What can hang from each mark
lekobi: tabob
pape: dator tabob
kasap: dator
zusik: dator
dator: kasap numef ruzu zusik
tidaf: pape
tabob: kasap numef pape
numef: dator tabob

Each row was made from one small tree. The marks that hang from a mark follow it in brackets, in alphabetical order. Every link used is in the known rows. Write each row's tree.
Known rows
numef(dator(ruzu) tabob(kasap pape)): [ -5.5  -0.2   7.9  11.0  13.0 -10.4  -8.2   9.7   9.8  16.4  -3.5   6.0
  19.1  15.3   2.1 -11.5  -1.5  -1.9   0.5  32.0 -26.9  25.0   4.9  14.6]
tidaf(pape(tabob(kasap))): [  4.8  -7.9   5.2  -4.8 -24.5  13.3  -0.8  31.6  -4.1  -6.4 -18.4  13.2
 -12.6  -9.9  -2.0  -1.1   8.1  -5.5  -1.6 -16.6   8.6 -26.3  10.9   0.2]
lekobi(tabob(kasap(dator) pape)): [-12.4   8.4  -9.2  -1.3 -18.4 -13.6   3.9  -6.8   6.2   0.3 -14.5   9.9
  13.4  -7.7  -0.7 -13.0 -63.2   5.1  -4.7  27.5  -0.3  12.9  16.3  -4.1]
tidaf(pape(dator)): [  4.4 -10.8   0.6 -12.2 -15.3  13.1   3.5  28.0  -1.6  -0.3  -9.0 -15.9
 -15.0  -8.3   5.1   1.7  -0.8  -2.6  -6.7 -28.8   3.3 -29.0  -4.0  -0.6]
tidaf(pape): [  8.9  -8.6  -1.8   0.8 -18.4   9.8   0.7  12.8  -7.3  -6.3 -16.7   3.4
  -0.9 -11.7   3.4  -9.1   3.8  -1.9  -7.1 -30.9  10.0 -28.7  -3.4  -1.5]
numef(dator(kasap) tabob): [  0.5   3.5   1.1  11.0  15.8   5.6  -6.5 -37.8   4.7  17.4   6.0 -14.9
  13.1  23.2  -1.3 -14.1  14.5   5.3   9.9  13.5 -23.2   3.4 -15.5  15.7]
zusik(dator(kasap ruzu)): [ -2.6   5.8   5.3  11.4   7.8   4.0  -4.4  -6.2   1.1  11.7   8.2  17.8
   4.8  12.9  -2.6  -9.3  32.2   5.5  -5.5  -8.5   2.6   2.9  -5.1 -16.5]
pape(dator(zusik)): [ -8.6  -5.2   2.3 -12.8   1.2   2.9  -0.8   0.0   1.9 -16.1   3.9 -24.8
 -13.4   3.5   0.4  22.3 -12.0  -1.0   5.3 -21.0   0.4  -3.8  -2.5   1.0]
tidaf(pape(tabob(numef))): [ -4.0  -4.9  -2.6  -4.6 -24.2   9.8   0.3  29.1  -6.7  -1.3 -19.8  12.6
 -22.8 -13.1   4.3  -1.1  15.4  -5.1   4.5 -21.5  12.1 -21.8 -16.6   0.5]
lekobi(tabob(kasap(dator(ruzu)))): [-14.9  12.8  -6.5   5.6  -9.9   9.8   2.7  16.6   5.3  -1.1  -8.2   5.3
  13.8  -2.5  -6.3 -12.9 -49.7   5.7  -3.1  10.6   0.0   6.4  13.2  -5.2]
pape(tabob): [ -3.8   3.9  -0.4  -3.3 -23.2  -0.3  -2.9  21.0  -5.4 -20.2 -16.9  10.2
 -28.1  -0.2  -1.2   1.0  17.4  -2.6  14.8 -15.2   9.9  -2.0  -2.3   5.8]
tabob(kasap(dator) pape): [-15.2 -14.5   2.2  -3.8 -15.7 -16.2   9.3  -7.7   3.4   8.6 -13.7  14.9
  18.6  -9.6  -1.5  -9.8 -15.9   6.3 -12.7  39.9   0.8  16.7  21.4   3.8]
numef(tabob(kasap(dator(ruzu)) pape)): [-13.1  -1.2   3.3   6.0  16.3 -12.8   2.6   5.4   6.2  -3.1  -9.1  22.6
  20.2   2.4   0.0 -11.5  -8.7   7.0  -1.5  20.9 -22.2  15.6  12.1  11.6]
dator(kasap numef(tabob) ruzu): [ 36.7  13.5   0.9  18.1  47.7  -3.4  -2.9 -26.4  -8.9 -14.2  28.3   6.2
   7.1   8.8  -3.6 -12.6  58.6   1.0   4.2  -7.8 -13.6   5.6  -3.0   5.8]
pape(dator): [-11.0  -5.7   2.7 -14.2 -12.5   5.2   1.7  18.7   0.3 -11.6  -5.4 -24.5
 -20.1   0.5  -0.2   3.8  -6.2  -1.7   1.7 -11.5  -0.6  -0.1  -4.8   2.3]
zusik(dator): [ -8.8  -4.4   1.3   1.8 -14.3   7.4  -6.4  -3.3   1.9  14.4  -7.5  14.2
  -0.5  10.3  -0.8  -9.9  -3.4   1.6  -3.4 -14.7   6.0   1.2  -4.9 -16.1]
tidaf(pape(tabob)): [ 11.0  -5.4  -2.4  -3.3 -24.7   8.3  -0.2  31.4  -6.2  -7.3 -17.1  13.2
 -20.5  -8.3   2.9  -1.3  17.4  -3.9   3.3 -31.5  12.0 -31.3  -1.3   2.8]
lekobi(tabob(kasap(dator(ruzu)) pape)): [-11.1  10.2  -6.8   3.8 -11.4 -14.4   4.1  10.3   6.4  -0.9 -10.3  14.9
  14.4  -7.0  -0.3 -12.3 -52.3   5.9  -5.6  23.6  -1.2  15.3  16.7  -4.0]
tidaf(pape(dator(numef ruzu))): [ 27.3  -7.7  -0.3  -5.4   5.7  12.0   5.4  37.0  -5.2   4.0  11.9 -11.2
 -15.9  -9.8   5.3   1.9  23.1  -6.2  -7.2 -32.2   5.8 -22.2  -0.5  -2.1]
zusik(dator(kasap numef(tabob) ruzu)): [ 22.7   9.6   2.8  14.8  36.8   3.3  -4.3 -24.6   0.0  17.8  25.8  19.2
   8.1  17.9  -3.3 -11.7  43.6   3.8  -0.4  -9.6 -10.6   4.9  -3.5 -14.5]
kasap(dator(numef ruzu)): [ 16.1  -2.1 -10.6  13.7  15.1   5.1  15.0   9.4  -3.5  16.8  18.3   8.5
   5.7  -2.0   0.4 -10.1  32.3   8.4  -5.4  -0.7   9.8   5.6   1.0   1.2]
kasap(dator(ruzu zusik)): [ -7.7  -1.6  -7.9  13.4  16.6   3.5  10.1   6.5   3.1   7.5   7.8   9.6
  15.2   3.2  -1.3   8.6  13.4  12.8   0.5 -10.0   8.6   1.1  -2.7   3.5]
tidaf(pape(dator(numef) tabob(kasap))): [ 20.3  -9.7   4.9 -17.4 -11.8  16.5   5.5  35.3  -0.9   4.5   5.3  -7.0
 -28.3  -7.1   1.5  10.0  13.8  -8.3  -1.3 -14.9   3.2 -25.5  15.0  -2.0]
dator(kasap numef ruzu): [ 36.3   8.8  -0.1  14.9  26.9  -5.2   1.8 -22.7 -11.1 -11.2  27.5   1.3
   2.9  -1.4  -2.9  -9.2  64.7  -2.9  -1.7  -4.2   6.5   5.1   0.3   0.1]
tabob(kasap): [-13.6  -8.4  10.9  -2.5 -18.0   6.1  -1.9   4.3  -4.9 -16.8 -18.6  -2.4
   9.7  -5.0  -7.2  -9.6 -12.6  -5.3  -6.7  10.0   1.8   7.8  16.2  -0.8]

Which tree is each row?
[ 40.7   6.8   0.1  17.3  44.8  -7.9   0.2 -44.0 -10.8 -13.6  37.6  -0.1
  12.0   3.9  -6.1  12.9  58.6  -0.2   2.6 -10.9   6.1   0.4   2.9  -1.1]
dator(kasap numef ruzu zusik)
[  6.3   6.6   4.1  14.9  28.7  -6.8  -2.9 -27.0  -5.6 -23.3  16.6   1.6
  12.6   5.7  -3.7  13.3  39.8   4.1   3.3 -14.6   5.0  -1.6  -3.2   2.2]
dator(kasap ruzu zusik)
[-29.5  10.0  -4.2  -0.4 -23.2  11.2  -6.1  -1.3   4.0  13.7 -15.5 -14.1
   8.4  -0.4  -2.5 -13.9 -60.8  -4.1   0.4  31.9  -0.8  19.9 -11.1  -6.4]
lekobi(tabob(kasap numef(dator)))
[  5.5   3.3   1.6  16.2  18.5   1.4  -4.4 -26.5   2.7  16.2  21.8 -13.8
  13.7  16.1   0.3   8.5  33.1   3.3   2.0   8.7   2.9   6.2  -9.3   5.5]
numef(dator(kasap ruzu zusik))
[  0.3  -9.4   6.7 -17.3 -22.7  17.2   4.0  47.0   0.6  -2.1 -11.7  -5.7
 -27.0  -7.8   0.8  10.2   3.0  -5.7  -0.8 -16.4   3.1 -27.6  11.6   0.3]
tidaf(pape(dator tabob(kasap)))
[-15.4   0.8   4.0  10.7  28.1   9.2   1.8   1.0   5.7  -3.7  -1.8  11.6
  24.3   9.9  -5.4  -1.4 -10.8   8.3   2.0   3.5 -20.1   4.8   8.9  11.1]
numef(tabob(kasap(dator(ruzu zusik))))
[ 37.7  -0.9  -1.3   7.3  30.2  -7.8  -2.3 -76.1 -12.3 -11.1  31.1  -8.7
  11.2   3.1  -4.0  11.4  37.3   0.7   4.7  -6.3   7.9  -6.3   2.4  -1.7]
dator(kasap numef zusik)
[  8.1  -9.6   2.7   3.2   4.6 -19.4  10.7   0.9   1.5  13.1   4.9  21.0
  17.3  -9.9  -0.8  -7.3  11.4   3.3 -13.0  37.5   3.2  23.0  25.3   0.7]
tabob(kasap(dator(numef ruzu)) pape)
[ 33.3   4.4  -2.1  15.2  31.4  -4.6  -0.9  -9.4  -9.7 -13.1  24.1   4.2
   6.0   1.2  -3.0  14.4  35.3  -4.4   3.8 -24.7  10.0   4.1   3.8  -0.6]
dator(numef ruzu zusik)
[-20.3  13.9  -9.1 -11.9 -13.0 -19.9  -2.1 -16.6   2.4  -9.7  -8.1 -10.7
 -11.5  -8.3   6.6  -3.7 -44.8  -0.7   1.7  18.8  -2.8  17.3 -20.3  -7.4]
lekobi(tabob(numef pape(dator(kasap))))
[-17.6  13.1 -11.3  -3.1 -22.7 -21.9  -6.3 -10.0  -2.4 -12.6 -22.7   6.0
  -3.1 -11.2   6.3 -12.0 -52.5  -3.2   2.3  10.9   2.8  17.0 -18.3  -4.4]
lekobi(tabob(numef pape))
[-29.6  12.2  -2.5  -3.1 -22.5   7.1  -6.0   1.2  -0.5 -11.5 -22.8  -3.1
   5.8  -7.6  -4.1 -12.0 -61.6  -4.4  -1.6  14.7   0.3  14.9  -6.2  -7.7]
lekobi(tabob(kasap numef))
[-23.9  -4.8   0.8 -11.2   4.3 -26.4   0.4   8.7   0.9  -7.2  -3.2  -3.3
 -10.3  -9.8   9.3  19.9   1.6  -3.7   0.5  12.8   1.0  24.7 -22.9   0.3]
tabob(numef pape(dator(ruzu zusik)))
[ -7.6  -0.3   4.7  -4.4  13.3   2.3  -0.9  25.7   2.0 -17.7  11.2 -19.1
 -12.8   5.1   1.0  24.2   4.5  -1.8   3.9 -22.0   0.0   2.0  -2.7   3.2]
pape(dator(ruzu zusik))
[ -0.5  13.7  -8.5 -10.0 -14.2 -21.0  -4.1 -14.3   4.0 -15.3  -5.8 -10.6
 -10.1  -2.6   5.0  -3.3 -42.9   0.2   3.0   4.5  -2.8   5.0  -1.9  -2.1]
lekobi(tabob(pape(dator(kasap))))
[ 18.8   4.0  -0.8  11.3  11.0   4.5  -2.2   7.3  -2.9  21.7  16.1  18.3
  -0.5   8.4  -1.4  -9.6  28.9  -2.5  -5.4 -16.8   8.1   8.6  -0.1 -19.6]
zusik(dator(numef ruzu))
[  0.1  10.4 -10.0   2.0  -8.9   9.3   4.3  -7.5   2.3   5.3  -0.7  -0.2
  13.0  -3.0  -4.6 -14.1 -52.4   3.5  -3.0  15.1   2.3   5.2  15.9  -6.6]
lekobi(tabob(kasap(dator(numef))))
[  3.0  -3.3   0.6   8.3   5.2   1.8  -5.0 -50.8   1.8  17.8  14.7 -20.6
  13.8  15.4  -1.1   7.4  16.6   4.1   4.2  12.4   3.0  -0.5  -9.1   4.5]
numef(dator(kasap zusik))
[  8.6 -10.2   3.1 -11.5  -6.2  10.7   3.7   5.1  -1.8  -0.4   1.0 -19.0
 -11.2  -6.2   2.9   1.9  13.1  -0.9  -7.1 -21.1   2.9 -31.0  -5.3  -1.3]
tidaf(pape(dator(kasap)))
[  8.8  -5.1   2.3 -14.2 -12.9  10.7   3.7  21.3  -0.4  -2.1  -0.8  -7.9
 -31.2  -4.5   2.5   8.3  26.8  -0.8   4.6 -23.3   3.2 -32.7  -2.1   0.5]
tidaf(pape(dator(kasap) tabob))
[-15.9   1.6   2.7   1.1 -13.9   8.4   6.4  40.0   1.5  -2.4  -9.4  18.2
 -10.5  -0.4  -5.6   0.3  17.8   3.7   6.4  10.5   5.5   4.5  15.2   4.8]
pape(tabob(kasap(dator(ruzu))))
[ -8.5  10.3  -2.5  -3.9 -23.7 -17.9  -8.2  -5.3   1.3 -17.8 -20.9   7.4
   7.9  -7.8  -1.1 -10.6 -63.4  -3.7  -2.0  15.6  -1.4  12.3  15.9  -3.5]
lekobi(tabob(kasap pape))
[ -8.3   1.5   9.0  15.5  30.1  11.1  -9.7  -1.1  10.0  13.6   8.9  -3.9
  25.8  23.1  -4.6   5.1  -3.3   0.2   5.8  11.8 -25.3  12.2   3.5  13.8]
numef(dator(ruzu zusik) tabob(kasap))
[-19.1   0.4   0.4  10.5  10.2   2.6  -2.4 -22.5  -0.9  17.6   7.2 -12.1
  10.0   6.2   1.6   4.5  26.5   0.4   2.3  19.7   4.2  17.8 -32.5   2.4]
tabob(numef(dator(kasap ruzu zusik)))
[  6.4  -7.5   0.5 -15.3 -21.2  13.2   3.8  45.0  -1.2  -3.5  -9.3  -5.5
 -34.7  -5.2   4.2   8.8  10.4  -4.7   3.9 -32.2   6.1 -31.5  -1.8   3.3]
tidaf(pape(dator tabob))
[-14.9  -7.6  -2.0  -0.6  -2.3 -26.6  -3.2 -52.1   0.5  20.7   0.3  -4.7
   9.7  -0.1   7.6   6.6   9.4   0.3  -0.3  41.0   4.0  23.8 -27.1   3.4]
tabob(numef(dator(kasap zusik)) pape)
[ 25.9 -12.6  -1.3 -11.5  -5.4  12.4   5.7  15.5  -5.3   6.8   6.1 -16.7
 -15.8  -8.6   5.3   1.1   9.9  -5.4  -7.0 -27.8   4.9 -26.3  -0.6  -3.1]
tidaf(pape(dator(numef)))
[-33.0   0.1   3.1  -1.5 -14.3  10.6   7.7  38.1   1.3   4.5 -13.0  17.4
 -11.3  -4.3  -4.7   0.5  15.6   2.8   6.0  23.7   6.8  16.6  -3.9   1.9]
pape(tabob(kasap(dator(ruzu)) numef))
[ 30.4  -7.2   0.1  -8.3  15.1  11.4   3.8  -9.3  -3.0   3.9  15.4 -15.9
 -10.6  -2.5   4.5  -1.6  23.2  -1.2  -4.1 -21.4  -9.4 -28.4  -3.3   1.9]
tidaf(pape(dator(kasap numef(tabob))))
[-35.9 -13.9  11.5 -21.1  -8.0 -20.0   0.6  -8.1   2.8  -4.8 -10.9  -7.9
   0.6 -12.9   1.8  18.1 -25.8  -6.2  -7.1  40.0  -3.7  27.2  -1.8  -3.5]
tabob(kasap numef pape(dator(zusik)))
[  9.6  -2.8   1.4  -7.8  -0.6  10.4   1.9  50.5   2.5  -6.2   4.2  -1.7
 -27.9  -2.3   2.2  25.3  20.3  -2.6   6.2 -40.2   6.9 -31.2  -0.4   3.4]
tidaf(pape(dator(ruzu zusik) tabob))
[  3.9   2.3   0.0  14.5   4.1   3.3  -2.1  -6.9   1.1  18.6  11.3 -13.4
   6.0  13.3  -0.7 -10.6  38.3   1.5  -1.3  13.7   1.9   8.0 -11.4   4.2]
numef(dator(kasap ruzu))
[  6.2 -12.1   2.0 -10.6  -4.0  11.5   2.3  13.4   0.2  -1.1  -1.0 -16.9
  -8.9  -4.6   4.1  16.8  -6.6  -1.9  -5.1 -34.0   4.9 -32.4  -2.0  -1.7]
tidaf(pape(dator(zusik)))
[  1.0 -10.5   8.2 -16.1 -11.3  15.7   1.9  32.7   2.6  -4.3  -3.9  -6.3
 -21.1  -3.8  -0.6  24.4  -0.6  -3.9   1.7 -20.0   4.0 -29.3  13.4   0.2]
tidaf(pape(dator(zusik) tabob(kasap)))
[-25.2  10.0  -3.1  -6.8 -24.7 -16.7  -6.2  -7.2   0.7 -11.3 -24.2   6.8
   7.5 -13.1   1.6 -11.7 -64.2  -5.0  -2.7  30.5  -0.4  23.0  -2.5  -8.0]
lekobi(tabob(kasap numef pape))
[ 22.1  -1.6   0.9   4.5   9.1   3.3  -1.2 -44.9  -2.6  23.0  20.5   9.0
   3.3  11.8  -0.7 -10.4  32.0   1.6  -4.6  -2.0   6.9   1.6  -0.6 -20.2]
zusik(dator(kasap numef))
[-10.9  -5.8   2.7   1.8  18.6 -14.0  -1.0 -22.5   6.2  -2.5  -8.4  17.7
  24.9   4.8  -1.3  -0.3 -23.7   8.7   0.6  19.9 -21.1   9.3  12.2  10.9]
numef(tabob(kasap(dator(zusik)) pape))
[ 31.9   3.0  -2.8   8.7  36.8  -2.6  -6.6 -44.8  -6.1 -13.3  19.4   0.6
  10.0   8.8  -1.7  10.5   6.9  -2.1  12.7 -22.7 -10.6  -2.8   0.7   7.6]
dator(numef(tabob) zusik)
[-32.8   7.7  -8.3  -0.2  -8.4  10.6   3.1 -10.0   4.5   6.5 -11.2  -0.3
  18.0  -4.5  -2.4  -2.4 -65.0   5.8  -1.0  22.3   3.7  11.4  -4.1  -8.2]
lekobi(tabob(kasap(dator(zusik)) numef))
[-11.4   7.7  -1.9 -14.1 -20.5 -14.5  -4.9   6.5   6.2 -13.6 -14.0  -8.4
  -3.1  -6.3  -0.4  -2.8 -65.8  -3.7  -2.2  17.1  -4.6  12.9  15.5  -5.0]
lekobi(tabob(kasap pape(dator)))
[  0.0  -1.6  -2.8   7.4   4.0 -15.5  -9.6 -17.7   7.3  18.1  -6.1  -0.3
   8.8  15.4   7.1 -12.7  -6.7   0.2   8.1  15.9 -21.6  14.8 -12.1  18.1]
numef(dator tabob(pape))
